Every row comes from one small tree of marks. The marks that hang from a mark follow it in brackets, in the order of their numbers. Every link used is in the known rows. Which tree was each row made from?
Known rows:
z746(z386(z672) z842): [-0.232  0.778 -0.394  0.112 -0.199 -0.909 -0.528  1.301  3.522  1.325
  2.503  2.197 -0.914  2.706  0.017 -0.812  0.139  1.487]
z746(z386(z477 z672) z842(z822 z933)): [-0.405  0.865  0.842 -0.045  0.107  0.620  0.980 -0.111 -1.451  0.312
  4.100  0.452 -0.323  0.069 -2.208 -0.573  1.338  0.692]
z746(z386(z477 z672) z842): [-0.514 -0.421  1.174 -0.001 -0.968 -0.908 -0.798 -0.060  1.836  2.512
  2.381  3.170 -1.172  1.304 -1.500  0.391  1.046  2.381]
z842(z746 z933): [-0.513  2.143  1.140 -0.944  0.282  0.092 -0.422  0.306 -2.060 -1.163
  2.305 -3.950  2.543 -0.532 -0.856 -0.283 -6.441 -0.385]
z477(z386(z672 z746(z842))): [ 0.205 -1.904 -2.209  1.329  1.702 -1.019 -0.635  1.397  3.858 -0.428
 -1.999  1.365 -0.372  2.184  3.527  0.079  2.053  1.950]
z672(z386(z477 z746(z842(z933)))): [ 1.001 -2.294 -0.590  0.550  1.297  0.098  0.043  1.128  0.831 -2.104
 -1.867  0.972  1.033 -2.084 -1.155  0.155  0.404 -1.422]
z672(z386(z746)): [-0.931 -1.242 -0.659 -0.393  0.498 -1.918 -0.156  1.160  2.063 -1.300
 -2.968  0.839 -0.065 -0.082  0.341 -0.303  0.433 -1.728]
z842(z822): [-2.529  1.039  1.746 -0.109 -0.548 -0.005  1.460  0.870 -1.821  1.161
  0.107 -0.824 -0.393 -0.035  0.439 -1.364  0.692 -1.232]
z477(z386(z672 z746(z842(z822)))): [-0.117 -1.383 -2.101  1.473  1.367 -0.061  0.286  1.060  1.830 -0.553
 -2.357  0.444 -0.968  1.476  3.211 -0.239  4.356  1.210]
z822(z842(z746(z386(z672)) z933)): [ 1.482  1.881 -0.354 -2.327 -1.215  0.385 -1.192 -1.966 -0.305  1.197
  4.208 -2.506  0.010 -0.053 -1.484 -0.185 -7.403 -0.905]
z386(z477 z672 z746(z842(z822 z933))): [ 0.217  1.285  0.536  1.746  1.267  1.446  0.546  0.173 -1.580 -0.185
  0.295  1.325 -1.756 -1.046 -0.018  0.318  2.918  1.582]
z746(z386 z842(z822)): [ 0.781  0.723 -0.382 -0.501 -1.924  1.214  1.242 -0.383 -0.488  0.865
  1.211 -0.401  0.577  0.938 -0.401 -1.188  1.200 -2.215]
z51(z933): [-2.311  2.317  0.527 -0.025  0.402 -0.645  1.790  1.839  2.218 -0.751
  3.999  0.175  1.685  0.850  0.447 -0.158 -4.529  1.354]
z386(z477 z672 z746(z842(z822))): [-0.052  0.498  1.212  1.770  0.244  1.144 -0.155 -0.145 -0.976  1.555
 -1.889  2.929 -3.045 -0.528  0.393  0.634  5.129  2.529]
z672(z386(z477 z746(z842))): [ 0.580 -2.894 -0.125  0.670  0.213 -0.359 -0.534  0.799  1.107 -0.448
 -3.730  2.305 -0.203 -1.839 -0.884  0.618  2.530 -0.790]
z822(z842(z933)): [ 0.695  0.621 -0.475 -0.761  0.079  0.994  0.824  0.641  1.365  1.363
  3.127 -1.390  0.789 -0.893  0.571 -1.309 -7.471 -2.776]
z477(z386(z746(z842(z822 z933)))): [ 1.653 -1.552 -2.675  0.668  1.192  1.342  1.610  0.226  0.356 -2.517
 -1.160 -2.195  2.430  0.161  2.792 -0.743  0.307 -2.330]
z386(z477 z746(z842)): [ 1.601 -0.680  0.543  0.862 -0.938  1.477 -0.182 -0.957  0.199  1.527
 -2.106  2.074  0.146 -1.145  0.691  1.084  0.597 -0.030]

Which tree is each row?
[-1.185 -2.586  0.948 -0.753 -0.160 -1.838 -0.414 -0.123  0.469 -0.129
 -3.267  1.849 -0.408 -1.557 -1.132  0.801  1.220 -0.979] | z672(z386(z477 z746))
[-1.353  2.186  2.483 -1.882 -1.154 -0.248 -0.180 -2.659 -5.674 -0.081
  3.676 -3.150  0.277 -0.802 -3.783  0.522 -1.290  0.648] | z842(z746(z386(z477 z672)) z822 z933)
[-0.001  2.032 -0.721  2.046  1.134  1.092  0.097  1.116  0.737  0.211
 -1.693  1.775 -2.707  1.132  2.079 -0.578  4.279  1.532] | z386(z672 z746(z842(z822)))
[-1.354  0.899  2.696 -2.226 -2.302 -1.859 -2.001 -2.415 -2.162  2.282
  1.649 -0.268 -0.588  0.443 -2.987  1.499 -1.517  2.396] | z842(z746(z386(z477 z672)))
[-1.098  1.957  1.514 -1.989 -1.539 -1.816 -1.937 -1.353 -0.422  1.288
  1.940 -1.105 -0.416  1.864 -1.544  0.580 -2.524  1.721] | z842(z746(z386(z672)))
[ 0.211 -0.821 -2.494  1.511  2.539  0.230  0.975  1.434  1.378 -2.197
 -0.567 -0.885  0.105  1.118  2.878 -0.711  2.202  0.630] | z477(z386(z672 z746(z842(z822 z933))))
[-1.553 -1.567 -1.292  0.111  1.052 -2.622 -0.320  0.569  3.100 -0.060
 -1.658  0.759 -0.577  2.411  3.189  0.237  0.751  1.736] | z477(z386(z672 z746))
[ 0.945 -1.521 -1.687  0.937  0.950 -0.281 -0.327  2.067  2.923 -1.719
 -3.519  1.399 -0.047 -0.307  0.718 -0.520  1.715 -1.553] | z672(z386(z746(z842)))
[-0.267  1.961  1.446 -2.283 -3.116  0.225 -0.329 -2.961 -4.611  0.753
  0.629 -3.453  0.939 -0.038 -1.953 -0.017 -0.738 -1.835] | z842(z746(z386) z822)
[ 0.687 -1.829 -0.368  0.802  1.039  0.784  0.970  0.742 -1.365 -2.382
 -2.256  0.185  0.427 -2.744 -1.490 -0.150  2.778 -2.073] | z672(z386(z477 z746(z842(z822 z933))))
[-0.080  1.746  2.037 -2.528 -2.497  0.817  0.596 -3.670 -6.728 -0.276
  3.018 -4.480  2.368 -1.708 -3.803  0.536 -2.953 -2.071] | z842(z746(z386(z477)) z822 z933)
[ 0.168  0.103  0.863  1.683  0.541  0.250 -0.982  0.218  1.406  1.775
 -1.370  3.635 -2.396  0.106  0.598  1.094  2.612  3.179] | z386(z477 z672 z746(z842))
[ 1.404 -2.571 -2.597  0.601  0.312  0.202  0.247  0.376  2.889 -0.580
 -2.683 -0.178  1.811  1.072  3.503 -0.009  0.320 -0.981] | z477(z386(z746(z842)))
[ 2.156  0.638 -0.025 -2.892 -3.684  0.820 -1.358 -3.304 -0.655  3.017
  1.329 -2.072  0.397 -0.508 -1.111  0.284 -6.208 -2.317] | z822(z842(z746(z386)))
[ 0.324 -2.444  0.026  0.807  0.004  0.542  0.269  0.365 -0.863 -0.683
 -4.041  1.619 -0.666 -2.459 -1.287  0.260  4.967 -1.418] | z672(z386(z477 z746(z842(z822))))
[ 0.471  0.833  0.325  1.487  1.591  0.614 -0.454  0.710  0.957 -0.060
  0.796  2.327 -1.176 -0.199  0.310  0.724  0.279  2.459] | z386(z477 z672 z746(z842(z933)))
[ 0.450 -1.324 -2.833  1.261  2.664 -0.774  0.111  1.874  3.607 -2.019
 -0.022 -0.054  0.747  1.844  3.161 -0.283 -0.080  1.217] | z477(z386(z672 z746(z842(z933))))
[-0.718  2.637  1.437 -0.529  0.046  1.325  0.698 -0.382 -5.231 -1.573
  1.606 -5.073  1.764 -1.355 -1.352 -0.649 -3.033 -1.588] | z842(z746 z822 z933)
